Every row comes from one small tree of marks. The marks that hang from a mark follow it in brackets, in alphabetical order. Every link used is in the known rows. Which tree was each row made from?
In the rows, 128 means zero.
Known rows
Q(N): [119 162 136 110 147 123 119 157 138 141 128 150 138 182 125 146 104 143
 118 148]
R(J(E(N))): [144 173 121 112 156 134 117 159 137 145 128 140 157 176  90 142 107 154
 136 168]
J(R): [144 181 136 129 148 103 140 147 117 124 146 142 119 178 141 130  62 169
 136 143]
Q(N(E W)): [ 77 130 146 104 154 120 102 166 137 162 131 136 158 191 140 148 139 143
 107 152]
Q(N(E(T(R)) W)): [ 79 114 132  87 164 129  97 153 131 154 130 132 137 193 145 155 150 168
 123 166]
E(N): [142 173  77 117 117 126  99 149 124 125 150 140 147 198 100 150  86 136
 155 166]
N(E(T) Q W): [ 57  99 102 118 131 128 109 136 131 189 137 102 171 212 164 145 153 183
 104 176]
Q(N(W(J(R) T))): [106 124 194 144 151  84 119 151 138 160 158 138 132 168 149 110  98 140
 131 147]
T(R(N)): [136 183  91 107 143 145 123 162 127 130 153 149  81 196 122 163  97 143
 130 152]
N(E Q W): [ 46 110 106 128 126 125 116 152 132 193 147 112 167 210 168 144 144 156
  93 162]
N(E): [116 166  95 111 136 127 104 142 122 152 136 139 138 208 151 150  93 148
 107 145]
E(N(W(J)) T(R)): [129 126  80 109 133 110  83 121 124 132 162 119 124 200 112 138 120 165
 176 191]
W(J(E) T(R(N(Q)))): [130 126 162 160 125 109 113 141 132 168 185 149  72 203 161 102  69 147
 138 153]
W(J(E) T): [149 153 175 171 121  88 107 127 140 167 182 156 104 192 154  84  55 147
 136 140]
J(E(N(Q W) T(R))): [ 99 114 110 111 126 135  98 148 133 146 162 135 131 208 115 128 140 196
 168 190]
R(J N): [152 193 120 110 162 145 135 172 140 152 112 125 147 170  85 168 106 129
 100 157]
E(N(Q W(J T))): [ 96 108 110 156 104 102 100 141 131 172 178 117 158 197 135 121 104 130
 152 176]
E(N(W) T(R)): [124 138  69  98 135 131  88 136 124 125 161 125 127 195 104 154 134 174
 179 190]
R(J N(E Q)): [106 142 106 103 157 152 131 172 127 176 100 105 167 193 122 175 120 135
  79 171]

Which tree is each row?
[119 145 158 145 129  91 105 134 152 170 159 133 137 192 128 102 119 167
 124 158] -> N(W(J(E(T))))
[ 52  92  87 109 139 136 109 135 124 182 146 106 142 214 174 152 159 187
 114 179] -> N(E(T(R)) Q W)
[ 99 114  80 118 115 128  99 137 131 154 147 106 176 202 108 145 139 175
 158 198] -> E(N(Q W) T)
[ 79 110 145 179 112  92 124 132 145 203 184 117 141 189 172 105 108 141
 115 156] -> N(Q W(J T))
[138 167 133 134 161 136 128 145 133 155 174 158  87 168 146 133  89 158
 144 146] -> W(T(R(J(E))))
[113 153 147 119 166 141 117 178 137 179 131 114 158 173 113 159 130 126
  99 155] -> R(J N(E W(T)))
[143 165 132 106 141 141 110 149 136 134 147 154  97 202 112 135 111 194
 144 165] -> J(E(T(R(N))))
[123 139 117 105 135 131  90 147 133 131 164 145 122 202 101 128 132 192
 175 181] -> J(E(N(W) T(R)))
[ 91 148 125 134 118 136 130 176 144 175 146 117 150 197 114 151 133 139
 103 160] -> R(N(Q W))
[121 149  77  91 151 138  97 126 114 140 134 133 113 211 157 158 106 179
 127 163] -> N(E(T(R)))
[125 126  64 111 113 134 101 128 122 138 135 114 164 209 110 151 109 175
 157 197] -> E(N(Q) T)
[113 157  85 112 135 149 130 161 124 145 152 138  91 203 136 164 106 148
 122 160] -> T(R(N(Q)))
[115 140 113 124 157 149 126 155 121 166 157 132 101 183 155 157  97 142
 123 157] -> W(T(R(J N(E Q))))
[122 161 112 117 151 149 146 171 139 170 109 111 159 179 104 170 116 135
  90 169] -> R(J N(Q))
[ 87 128  85 130 109 125 108 156 132 158 160 118 170 200 114 144 129 143
 145 179] -> E(N(Q W))
[ 88 121 101 145 107 124 106 154 131 166 177 123 161 194 125 136 118 141
 154 175] -> E(N(Q W(T)))
[ 88 102 141  99 161 107  92 139 131 158 130 125 134 197 154 138 136 158
 121 167] -> Q(N(E(T(R)) W(J)))
[120 132 148 127 128 112 124 161 114 127 154 142 138 198 125 114  76 186
 163 172] -> J(E(N(Q)) R)
[128 131 128 145 109  95 100 134 134 156 154 138 138 212 129 104  77 146
 137 168] -> W(J(E(N(Q))))
[116 133 123 113 154 134 118 151 143 162 127 118 175 178  95 139 139 179
 138 188] -> R(J(E(N(Q W) T)))
[133 155 162 132 127 111 105 158 148 162 144 128 134 199  99 122 118 152
 117 161] -> R(N(W(J(E(T)))))
[135 124 142 132 136  88 118 130 113 151 127 111 130 207 154 121  63 161
 114 167] -> W(J(R(N(E(T) Q))))
[140 164 124 110 143 134 110 136 134 135 152 157  96 200 126 128 108 201
 148 162] -> J(E(T(R)))
[ 95 142 126 110 164 152 138 177 141 166 144 129 112 182 117 155 146 159
 117 169] -> T(R(J(E) N(Q W)))
[150 170  89  98 145 144 114 138 127 128 139 136  95 197 116 161 108 178
 141 169] -> E(T(R(N)))
